Each row comes from the steps of one walk. Every step used is in the known rows, and no mark comes twice. Write the walk behind each row, first mark first.
Known rows
G/V/U/A: [-14.5  14.8 -25.1  -6.4   6.5  -3.5  17.1  -9.8  10.8   5.0 -12.6   5.4
   1.0   7.4 -52.7  13.8 -26.5  11.7  26.7  -1.7 -57.0  -2.1   0.2  23.2]
J/Y/L/A/U/V/G: [  1.9  25.6  24.6  16.0  -6.0  12.3  19.3   0.6  -3.0 -18.6  20.9  -4.0
  16.8 -16.1  37.2 -49.0  -6.6  20.2  21.2  -3.5   4.6   9.8   4.1  -7.7]
J/Y/L: [  8.1  11.2  28.9  14.0 -12.6   8.8  29.0  -0.6  -8.9 -26.9   9.4  10.6
  45.3  -6.8  16.1 -18.1  -9.8  52.9  10.9  -1.8   9.5  -6.3   7.7 -12.4]
V/U/A/L/Y: [-12.5  -8.9   3.0   7.2  -1.7 -40.2  -6.9   5.0   2.6  16.7 -22.3 -18.8
  -9.1   5.7  -6.6  24.3   0.8 -14.8 -16.4   4.0  13.2 -12.8  -7.7   7.9]
V/G: [ 22.7   3.7 -11.3  -7.0   5.9  -2.5  -2.6 -22.8  25.9 -17.7 -23.1  -3.2
 -20.6 -25.2  -7.2  32.4   8.4 -42.1 -16.7   4.9 -11.7   0.7   3.9  13.2]
L/A/J/Y/U/V: [ 18.8 -26.3  -3.1   3.6  11.9  17.7  -1.3   6.9   5.0   7.8  36.5 -17.8
 -10.5   4.0  39.9 -25.9   7.7  -4.0  -7.7  19.9  13.5  15.5  12.1 -36.7]
A/L/Y/U/V: [ -6.9 -17.7  13.3   7.8 -23.2 -13.5 -50.5   2.9  -6.0  19.5  11.8  -4.5
 -29.0  50.7   3.3   6.0   1.5  -4.9 -18.5  -6.4  35.3  -6.2   1.4  10.3]
A/L/Y: [  3.7 -32.6  16.4  -7.3 -29.3 -23.2 -46.0   4.6  -3.4   1.4  15.1  16.3
 -13.2  69.8  13.2  53.7  12.6  -2.0 -29.0  -8.7  35.0 -27.8   5.3   9.4]
A/U/V/G: [-18.1   9.3 -16.8 -21.3  15.8  33.1 -16.9 -15.4  -9.9   1.9   1.1  16.6
 -20.2 -19.3  -0.2  -5.7   0.2 -30.5  -3.9  -4.5  -0.9  -4.4  -4.0  36.2]
V/U/Y/L/A/J: [-28.0   9.8   0.4   6.6   7.8  -0.3  -1.8   2.7   3.0   5.6   2.6  -8.5
  -6.9 -11.5 -15.1  15.1  16.2 -38.8   5.6   5.1  -3.7  12.7 -13.1  -3.6]
G/V/U: [-23.1  13.3 -23.2  -0.8   5.0  13.9   2.0 -21.2  13.0  -0.3   9.1   9.7
  -3.5  19.1 -63.5  27.5 -26.2   5.4  26.0   2.4 -56.3  -3.0   1.6  26.0]
J/Y/L/A/U: [ 10.4  14.4  29.7  13.0 -10.6   3.5  11.0   2.2 -10.4 -19.0  22.8   8.1
  31.4  -3.6  34.3 -26.3   0.2  31.4  12.2  -2.1  14.3  -1.1   5.5 -13.6]
A/J: [  0.1 -39.6 -19.1 -30.9  13.9  35.0   2.9 -10.1   5.3  -2.4  19.4  19.2
  -0.5  12.0  11.1  39.5  18.4  21.6 -28.6  26.1  18.0 -22.8   8.4 -25.8]
Y/L: [  2.9  23.6  14.9   3.5 -18.4  -4.2  -0.3 -11.0   0.1 -18.2   6.5  22.2
  23.0  28.0  -6.0  21.8   0.5  36.3  -0.1 -12.9 -13.1   6.5   0.0  -1.4]
J/Y/L/A/U/V: [  3.0  17.3  27.0  14.5  -9.2  12.1  18.5   5.1 -12.3 -18.4  27.8   4.5
  31.3  -2.3  35.7 -42.4  -8.2  36.4  19.7  -5.5   7.3   6.6   6.3 -10.7]
V/U/Y: [-18.5  -4.8  -4.6   4.1  14.0   0.4  -2.7   2.7  -3.7   0.8 -17.1  -2.1
   5.2 -24.4 -37.4  37.4   5.8 -48.9  -3.7  -1.8  -9.3   1.3 -10.9  18.1]
A/L: [-10.8 -36.7   6.0  -8.9 -31.9  -2.5 -33.6   6.8  -8.7  -2.0   8.0  14.2
  12.5  70.8 -12.0  55.3  -1.4  -5.1 -15.4  -0.1  14.0 -13.8   6.5   2.6]
A/J/Y/U: [ -0.6 -27.6  -6.1  -8.0  17.7  44.2  10.9  -9.7  -0.5   8.2  14.7  -7.0
   0.1 -31.1  19.7 -27.9   7.3  33.6 -13.0  37.1  40.0 -14.8   8.3 -37.2]
G/V/U/A/L/Y/J: [-16.7  12.2 -19.9  -3.0  -0.9 -14.5  14.4  -6.2  16.7   4.4   4.2  -3.5
 -25.0  15.7 -27.0   2.1 -18.2   7.3  28.9  -7.1 -34.0 -16.1  -6.0  20.2]
G/V/U/A/L/Y: [-19.0  10.6 -16.5  -5.3  -2.4 -14.9   0.5  -5.5  11.4  10.3  -4.1   3.3
 -12.0  24.9 -41.1  11.8 -20.2  11.8  22.5  -6.0 -39.1  -9.3  -1.5  24.6]
L/A/U/Y/J: [ 25.6 -10.6  -6.3 -15.3   9.7  -7.9 -21.9  13.9  -6.3  -7.1  19.2  10.9
 -24.5  -3.7  30.2  20.5  31.6 -63.8  -8.3 -16.9   5.7  -0.2  -4.0   5.2]
U/Y/J: [ 20.9 -16.5 -11.4 -20.6  10.6   9.4  29.6  21.9  -7.3 -29.9 -12.0  17.4
  -3.5 -31.4   4.2  21.0  21.5 -37.7   3.9 -29.5  -4.0 -14.2 -10.0  10.1]

Write each row's walk
[-14.9  16.3   0.6 -29.3   5.3  15.6 -24.0   2.2 -26.9  -4.1  -9.8  41.5
   3.7 -19.3  -4.2  14.8  24.3 -25.4  -3.6 -20.0   8.5  -9.9 -12.4  27.3] : A/U/Y/L
[-20.5  17.0   5.5  13.5   3.8 -11.1  -5.7   4.0   0.1   0.8  -4.5  -6.7
   1.1 -11.6 -25.5  18.9   9.6 -45.7   6.7  -4.6 -12.7  16.6 -13.4   7.1] : V/U/Y/L/A
[-22.9  14.6 -26.7  -5.8   9.0  16.7  19.5  -7.9  11.3  -8.7   5.8   7.7
 -12.4  -3.2 -53.1  12.3 -15.8 -15.3  39.2  -9.8 -53.2  -5.0  -7.1  28.3] : G/V/U/Y/J
[  1.8 -20.0  15.5   6.3 -25.7 -22.8 -56.9   0.1  -2.5  17.7   7.4  -1.0
 -28.1  49.8   5.2  21.4   9.3  -8.5 -25.5  -2.9  43.4 -13.7   1.6   7.3] : A/L/Y/U
[ -1.3   3.2 -16.1  -4.0   9.7  25.4  16.0  -7.0   9.0 -11.9  -5.7  -2.0
  -7.6  -3.9  -7.5  -8.7 -18.9 -14.1   3.7  -8.8 -31.9  18.8   4.9  22.3] : U/V/G
[ 19.9  -0.9  15.0  24.4   5.7  15.1   7.2  -4.4 -10.0   0.3  -7.3 -13.7
  19.2 -44.0  -1.1 -46.4 -15.4  19.9  -0.7  12.3  24.6   0.5   8.6  -8.0] : J/Y/U
[ 14.5 -27.1  -1.1 -20.5 -17.0 -35.6   3.4  26.7 -11.2   4.1 -41.0   5.8
  23.7  27.9  12.3  23.8  -1.8  16.7 -17.8 -12.1   3.5 -11.6   3.7  -2.9] : U/A/L
[-21.1   1.9  -1.4   4.7  12.5 -10.4  29.4  -2.5   4.6  12.2 -15.4 -20.4
   8.0 -26.6   5.5 -11.8  -1.4  16.9  -1.7  20.7  10.7  -6.4  -7.2 -17.7] : V/U/A/J/Y/L
[  2.5  10.8   8.7 -14.5  -6.6   2.1   5.3  18.8 -15.4 -20.8 -21.0  32.5
  26.0  -5.7 -13.6  20.3  15.4  -8.8   4.4 -30.7 -19.4  11.0  -6.4   9.3] : U/Y/L
[  1.7  10.1 -10.6  20.8  11.2  22.5 -17.6  -9.6  -7.8  24.7 -10.3 -16.6
 -15.1 -20.3 -30.9 -47.2 -22.8  -2.1  -1.3   1.8  -4.1  32.5   1.1  10.4] : Y/U/V
[  2.2  22.4 -13.8  21.9  14.8  21.3 -16.1 -18.3   6.7  23.3 -20.3 -29.1
 -31.8 -38.8 -27.0 -57.4 -19.8 -24.2   1.3   6.1  -6.8  38.2  -1.0  14.6] : Y/U/V/G
[ 27.4   0.4  13.0  18.4   8.5  -2.0  21.6   6.6 -11.6   5.2 -29.2 -19.0
  23.8 -58.5  10.8 -58.9 -16.5  29.1  -0.8   7.3  22.0   2.4   6.7 -11.7] : J/Y/U/A
[ 25.4 -13.6  -3.3 -10.8   5.7 -10.7 -38.7  -0.2  -4.9   0.1  23.5  13.4
 -13.5  17.6  22.5  38.6  21.5 -42.4 -21.7  -3.3   5.4   1.5   4.7   4.4] : L/A/U
[ -6.5  -9.8  11.1   8.8 -21.9 -15.1 -49.9  -2.1   4.4  18.3   4.4 -12.1
 -40.6  40.7   8.2  -2.3   2.8 -20.0 -16.3  -3.4  34.6  -0.3   0.0  13.0] : A/L/Y/U/V/G
[ 18.1 -15.2  -1.7 -23.8   9.1  -6.6  46.4  16.8  -4.4  -3.0 -26.5   5.1
  28.3 -22.1  43.8 -23.4   6.3  58.1 -11.2   7.7  14.4 -15.6   4.9 -31.4] : U/A/J/Y/L
[ -1.5  38.7  10.9   5.1 -10.3  -4.6 -15.4  -8.6   6.3  -7.7  22.6   5.9
 -12.0  19.7  24.3 -11.8   8.9  -9.9   9.6 -11.3 -12.9  26.1  -3.5   1.8] : Y/L/A/U/V/G
[ 23.2 -30.3 -18.5 -35.3  15.7  -8.9  30.0  13.6  -0.8   3.9 -32.9   9.3
  15.0 -12.4  27.2  13.6  12.4  34.9 -27.4   6.2   6.7 -17.4   5.2 -22.9] : U/A/J
[ 25.3 -27.8  -1.9   2.6   9.3   9.8  -7.7   3.1   8.4   5.4  32.2 -14.5
 -11.7   2.3  41.7 -10.3  16.1  -7.1 -15.4  24.1  20.4   8.4  12.1 -39.9] : L/A/J/Y/U
[-32.1  22.3 -22.0  -7.1   5.7  15.6   5.7  -6.6  13.3   2.8  16.8   7.7
  -9.8  16.9 -43.9   3.8  -8.6  -6.6  37.9  -0.4 -53.6  10.2  -4.5  10.1] : G/V/U/Y/L/A/J
[-10.5  -8.6   0.8   9.9   0.1 -39.3   6.1   4.2   7.3  12.2 -14.3 -24.9
 -20.9  -3.3   7.2  13.9   2.7 -18.7  -8.5   0.9  20.1 -17.7 -12.3   4.4] : V/U/A/L/Y/J
[ 16.0  -5.0  16.5  19.1  -2.9  -3.6  12.1  10.9 -14.5   8.9 -25.5 -21.9
  23.1 -37.4  11.7 -58.4 -16.8  27.1   1.1   8.6  28.4   1.7   6.3 -13.5] : J/Y/U/A/L
[-14.5  -3.6  -9.7   7.4  15.2   1.7  15.9   1.9   2.6  -6.0  -5.1 -10.6
 -15.3 -34.8 -20.1  21.7   9.8 -53.0   6.8  -3.8  -1.8  -7.8 -16.6  13.0] : V/U/Y/J
[-27.3  23.3 -17.1  -3.5   5.5   9.6  31.0  -9.8  11.7   3.4   1.3  -0.2
   5.4   2.0 -31.3 -20.5 -24.9  39.0  37.6   8.2 -42.3  -3.3  -1.1   3.0] : G/V/U/A/J/Y/L
[ 16.9  22.1  18.2   9.7 -20.1 -19.8 -11.5  -3.3   6.9 -15.2  22.2  11.2
  11.7  39.7  14.7  17.4   8.9  13.4   0.1 -12.5 -17.2  21.0   3.1 -13.8] : Y/L/A
[ 14.1   1.3  -3.1   9.1  -4.3 -22.6 -23.8   6.2  -7.1  33.4 -43.2 -23.9
  -9.4 -16.5 -11.4 -33.9  -8.2  -1.4 -13.9   4.4  17.4  18.5  -2.0  -4.6] : Y/U/A/L
[  6.2  11.1   9.8  -0.3 -12.6  -4.4  -5.6  -4.9  10.1  -9.1  32.5   8.8
   2.9  39.7  27.9  11.1  17.2  22.4  -3.5   1.9  -4.5  14.9   3.2 -30.2] : Y/L/A/J
[-14.7 -12.0  -7.2   0.6  18.6  -8.3  28.2  -0.1   4.5  12.9 -17.7 -20.9
   7.1 -32.6   1.9  -1.4  -1.8   6.7  -9.4  23.1  12.1 -12.1  -4.3 -13.6] : V/U/A/J/Y
[ 20.0   9.4  31.6  18.5 -13.6  -2.1  21.3   5.8  -5.2 -25.0  21.9   2.3
  38.0   2.4  32.0 -21.4  -4.7  36.5  12.0  -3.3   6.2   3.4   9.6 -20.4] : J/Y/L/A
